Each row comes from the steps of one path. Every step used is in the known rows, and no mark comes twice. Write the path behind each row, first mark first.
In the rows, zero is written as 128.
Known rows:
zalezog-nozan-pivi-disaber-fubel: [132 181 155 146  87 103 139 109 145 129 125 172  24 152 146 156  98 154
 108 110 126 123]
zalezog-nozan-pivi-disaber: [141 144 157 137  77  97 149  92 192 124 115 201  59 158 159 150  78 152
 119 133 114 120]
duzig-runen-fupago-fiti: [147 118 147 128 141  94 134 211 182 119 104 170 114 158 101 141 108 149
 141  75 166 121]
gese-disaber: [150 112 140 140  64 108 132 130 149 118 111 188 152 139 147 161 144 133
 115 103 149  93]
rifuf-nozan-pivi: [141 119 136 110  55 102 122 120 185 123 111 171 107 157 138 142  61 130
 112 152 132  79]
nozan-pivi: [130 137 144 110  45 103 134 152 191 125  99 189  97 158 130 146 104 137
 121 152 126 102]
duzig-runen-fupago-fiti-gese-disaber: [152  85 137 114 224 112 125 210 144 121 110 111 137 139 125 122 110 164
 130  36 180 127]
fupago-fiti-gese-disaber-fubel: [131 123 127 116 160 112 122 199  96 125 118  99 114 131 117 136 162 133
 115  82 180  96]
disaber-rifuf-nozan-pivi-fiti: [153 163 153 124  50  96 137 125 141 130 117 147  68 150 122 145 104 121
 116 115 109 109]
zalezog-nozan-rifuf: [145 104 145 127  44  77 141  52 183 124 108 196  63 153 173 154 105 116
 127  86 139 101]
rifuf-nozan-pivi-fiti-gese: [145 134 136  94 115 102 123 162 149 132 112 127  74 149 132 121  35 140
 127 165 100  91]
gese-disaber-rifuf-nozan-pivi-fiti: [158 155 148 141  71 108 138 101 107 127 125 135 110 136 140 146 113 134
  98  68 123 125]
rifuf-nozan-pivi-fiti-gese-disaber-fubel: [143 163 129 121 147 120 115 158  69 133 130  84  83 130 137 129  64 153
  99  92 125 109]
disaber-fubel: [134 156 144 131  51 102 123 171 139 127 114 173  78 145 116 169 156 120
 123 131 148  78]
bunufet-fubel: [166 121 163 106  45 102 138 150 184 116  98 217 106 148 123 168  79 144
 151 148 148  70]
rifuf-disaber-pivi-fiti: [152 130 130 167  79  96 135 138 165 130 124 158 158 149 100 141  95 116
 131 142 123 116]
fupago-fiti-gonug: [137 120 127  94 152  84 136 198 175 120  98 167 136 153 106 142 168 112
 124 168 153  87]
fupago-fiti-gese-disaber-rifuf: [146  85 142 106 145 106 135 165 123 124 111 106 123 131 125 132 204 118
 121  64 179 100]
fupago-fiti-gese-disaber: [141  86 130 109 148 106 131 180 139 120 109 132 150 137 130 128 138 133
 125 103 168  94]
fupago-fiti: [136 121 139 124  72  88 140 182 179 118 103 189 127 155 108 149 141 118
 137 144 153  88]
gese-disaber-rifuf-nozan-pivi: [152 110 143 123  72 113 126  82 136 123 121 135 123 140 151 146 130 130
  89  64 158 102]
runen-fupago-fiti: [142 108 135 129 130  90 139 187 189 123  88 181  76 151  96 158 158 129
 138  93 152 104]
zalezog-nozan: [149  89 155 125  69  85 130  84 204 116 105 211 115 146 153 158 133 112
 131 121 143  81]
zalezog-nozan-rifuf-disaber: [155  74 123 145  48  70 133  14 186 120 118 168 114 160 165 148  48 113
 132  80 150 110]

Which path is each row?
[150 103 114 142  17  81 135  85 165 125 117 158 107 166 141 151  51 119
 134 114 142 105] | nozan-rifuf-disaber
[150 103 125 135 138 102 125 159 157 137 121 114 142 143 105 120  87 118
 138 151 125 103] | rifuf-disaber-pivi-fiti-gese
[146  90 143  97 200 100 124 231 178 125 101 122  97 152 107 122 105 151
 148  84 168 110] | duzig-runen-fupago-fiti-gese
[156 154 163 143  40 100 152 145 149 130 121 178  48 154 130 170 177 129
 127 127 127  99] | pivi-disaber-rifuf
[166 132 155 142  52  99 140 114 138 128 133 160  60 153 138 165 131 122
 117 126 135  77] | pivi-disaber-rifuf-nozan
[146 119 149 106  47 101 126 106 169 128 113 148  80 152 133 146 123 116
 108 112 145  86] | disaber-rifuf-nozan-pivi
[147  75 125 116 209 108 129 185 147 125  94 121  99 133 120 137 159 145
 126  53 167 108] | runen-fupago-fiti-gese-disaber
[141  85 137 117 152 126 123 151 147 134 115 128 144 126 142 128 166 129
 106 103 161  88] | fiti-gese-disaber-pivi
[150 145 108 136 132  83 142 123 138 140 122 121 115 155 118 131  96 114
 115 131 117 134] | nozan-rifuf-disaber-pivi-fiti-gonug
[135  93 135  92 129  94 131 205 173 124 101 142 109 151 113 129 132 120
 144 154 154  77] | fupago-fiti-gese
[141 132 147 117 136 108 134 197 152 140 111 142  88 137 113 128 144 122
 134 157 114  95] | disaber-pivi-fiti-gese
[142 105 116 150  54  92 135  86 171 135 123 143 118 159 131 138  87 114
 120 104 152 111] | nozan-rifuf-disaber-pivi
[147  76 124 154  80  82 133  14 192 130 124 153 119 153 154 135  84 106
 119  72 161 114] | zalezog-nozan-rifuf-disaber-pivi
[146 117 146 116 155 105 134 103 143 125 109 143 110 131 165 123  84 152
 115  84 113 134] | zalezog-nozan-pivi-fiti-gese-disaber
[152 127 130 114 138 114 125 140 115 128 120 114 117 136 150 121  40 154
 109 116 114 107] | rifuf-nozan-pivi-fiti-gese-disaber
[151  82 139  92 127 119 117 102 129 130 119  88 105 135 156 126 122 131
  95  73 159  90] | fiti-gese-disaber-rifuf-nozan-pivi
[171 106 144 122 130 106 125 125  93 129 127 100 109 125 144 139 138 121
 115  77 135  91] | pivi-fiti-gese-disaber-rifuf-nozan
[154  83 148 105 116 114 126 136 128 128 112 120 109 129 147 145 200 121
 115  72 161  89] | fiti-gese-disaber-rifuf
[155 127 140 125 127 109 133 172 114 126 113 144 124 131 142 140 116 143
 129 117 116 106] | pivi-fiti-gese-disaber
